Known rows, with every way that one mark hangs from another
getod{kurul mele{pumi}}: [-25   2  26 -32 -16  20  -6 -20  13  -3  -5  -2 -15 -29   1   7   3  12
  -1  12]
pumi{mele{getod{kurul}}}: [ -5   3  -6  21 -11   1  25 -22   6   5 -29   0  -8  -4  13   4   2  23
 -18  -6]
pumi{mele{dedozop{kurul} getod}}: [  8   5  -2   7  12  -9  14   0   3   7 -12 -11  -2  -2  -3  22 -10   8
 -14  -8]
vizub{dedozop{kurul}}: [ -1 -11 -14  12  14  -7  -5   3  14  -6   5   1  27   0  -7  -5 -10  -3
  11  -7]
vizub{dedozop{kurul mele{pumi}}}: [  8  -6  -1   2   1  -4  -5   5  26  -3  17   4   2   3 -10 -20  -7 -12
   8  -5]
dedozop{kurul{getod} mele{pumi vamiko}}: [ 15  -6  17 -13  -3   2 -11  16   5  -2  13  -4   1   8  -4  -6  -1 -25
  24   7]
vizub{dedozop}: [-12  -6 -16  15  -3  -4   1 -11  10  -4   0   3  14  -6   0  -3   1  -5
   4  -6]
kurul{dedozop{mele} getod}: [  1  11 -15  15   2 -14  11  -1   4  13   1  -1 -29  14  -3  13   5 -19
  -8  -1]
pumi{mele}: [  7   3 -26  19 -17  -9  11  -9   5   5   5   2 -10 -11   1  19   6   1
 -12  -4]
dedozop{mele{getod pumi}}: [ -4  10  20  17   6   1  15 -15  25   7 -10   3 -28   3   2  -8   3  -2
  -7  -2]
mele{dedozop{kurul} getod pumi vamiko}: [ -2  -3  21 -19  12   4  -4  10   4  -4  -2  -7   4  -9  -7  10 -10   6
   3   2]
pumi{mele{dedozop getod vamiko}}: [  5   3 -10   7 -12  -4  10  -5 -17   3  -8  -4   3  -7   6  20   5   9
 -15  -5]
dedozop{kurul mele{getod pumi}}: [  6   5  22  14  23  -2   7  -1  27   4  -5   0 -16   9  -5 -13  -8   1
   1  -4]
kurul{dedozop{mele{vamiko}} getod}: [  9   4 -21  11  -4 -11   2   8 -14   7   9   4 -14  16   1   7   8 -16
  -2  -1]
pumi{mele{dedozop vamiko}}: [ 11   3 -27  -8 -30  -5   5   7 -23   1  10  -4   1 -11   2  23   7  -3
 -16   3]
mele{getod vamiko}: [ -7  -1   0  22  12   0   4  -8  -5  -2 -14   5  11   1   7   0   5  11
   4  -4]
vizub{dedozop{mele}}: [  1   2 -17  20  -5  -5   7  -6   7   1   1   5   4  14   2 -20   4 -15
  -2  -5]
mele{dedozop{kurul} pumi vamiko}: [  5  -3   3 -33  -5   2  -9  21  -2  -6  16  -6   5 -13 -11  14  -8  -5
   2  10]
kurul{dedozop}: [ -8   7 -34  17   6 -15   8  -3   8   6   9   7 -21  -6  -6  22   1   8
 -20  -5]

Rows
[ -8 -14  39 -33   4  12 -35   2   3  -8  15  -8  14 -24  -8  18  -2 -10
  37   8]
dedozop{kurul{getod{mele{pumi vamiko}}}}
[ 12 -10  -4  27  24  -6  -5   6  -3  -5  -2   6  33  24   2 -32  -6   2
  14 -14]
vizub{dedozop{kurul mele{getod vamiko}}}
[ 13  -2  16   8  17  -1  -2   8  11  -2   4   4  -1  10  -2 -18  -5   4
   7  -3]
dedozop{kurul mele{getod pumi vamiko}}
[-20   3  24 -57 -28  24 -12  -4 -16  -6  -2  -8  -4 -28   3  10   4   9
  -4  20]
getod{kurul mele{dedozop pumi vamiko}}
[ -5  -4  25 -48   1  11 -29  12  -8  -7  20 -10   9 -26 -12  19  -6   1
  10  11]
getod{mele{dedozop{kurul} pumi vamiko}}
[ 16   0   1  25  28  -5   2  11  -6   0  -6   4  14  27   4 -20  -5   3
   6  -6]
dedozop{kurul mele{getod vamiko}}
[ 19 -11 -21  12   5  -7 -11  18  -7  -7  16   7  32  20  -2 -29  -5 -10
  13  -6]
vizub{dedozop{kurul mele{vamiko}}}
[  9   5 -27   2 -13 -11  -1   8   1   4  28  13 -28  -2  -7   3   7   1
 -17  -1]
kurul{dedozop{mele{pumi vamiko}}}
[ -3  -5  -3  19  -5   8  11 -10 -10  -5 -25   7  22  21  17 -41   3  10
   0  -6]
vizub{dedozop{mele{getod{kurul} vamiko}}}
[-15   2  21 -46 -16  15 -21  -2 -10  -5  15  -7  -5 -32  -5  22   6  -2
   1  13]
getod{mele{dedozop pumi vamiko}}
[-14  -2  -7   0  -5   2   8 -11   6  -1  -8   9 -17 -14   1   6   1  33
 -18  -1]
mele{getod{kurul{dedozop}} pumi vamiko}
[-28   6  46 -47 -12  16 -13 -15   7   3  -4 -20 -20 -32  -7  36   4 -22
  13  14]
kurul{getod{mele{dedozop pumi}}}
[-12   4   8 -31  -7  11 -17   0 -27  -3   4  -8   9 -16   0  19   6  -2
   0  10]
getod{mele{dedozop vamiko}}
[  8   7  10  28  35  -6  12   1  12   6 -15   0  -2  25   2 -15  -9   1
  -1  -8]
dedozop{kurul mele{getod}}
[  6   5   0  28  11  -1   9  -3  -9   2 -11   7   2  20  11 -18   7   1
  -2  -4]
dedozop{mele{getod vamiko}}
[-10   2   3  24   0   6  21 -20   7   1 -34   3   4  20  14 -35  -1   7
  -7  -6]
vizub{dedozop{mele{getod{kurul}}}}
[ 20  -2  -1  -7   0  -1  -8  21   4  -4  23   5   0   7  -6 -14  -3  -8
   7   5]
dedozop{kurul mele{pumi vamiko}}
[  1   6   3  16   0   8  19  -4 -14   1 -28   5   2  24  18 -30   5  11
  -8   3]
dedozop{mele{getod{kurul} vamiko}}
[  3  -1 -34  21 -13 -10  15 -11 -11   4  -9   9  -7  -5   8  11   4  37
 -28 -11]
pumi{mele{getod{kurul{dedozop}} vamiko}}
[  3  -3   9 -24   3   1  -7  20 -17  -3  -4 -16  21   5  -3  20  -7 -22
  18  10]
mele{dedozop{kurul{getod}} vamiko}
[  4   1  -8  -5 -15  -7  -3   4   2   5  19   4 -26  -1  -5  10   9 -16
   1   3]
kurul{dedozop{mele{pumi vamiko}} getod}
[  7  -7   4  11  10  -5  -3   4  10   1  -2  -6  17  21  -2 -14  -7 -30
  24  -5]
vizub{dedozop{kurul{getod} mele}}
[-14   0 -17 -16  -7   5 -12  -5 -21  -2   5   7  -1 -14   3  11   4  27
 -11   3]
getod{kurul{dedozop} mele{vamiko}}
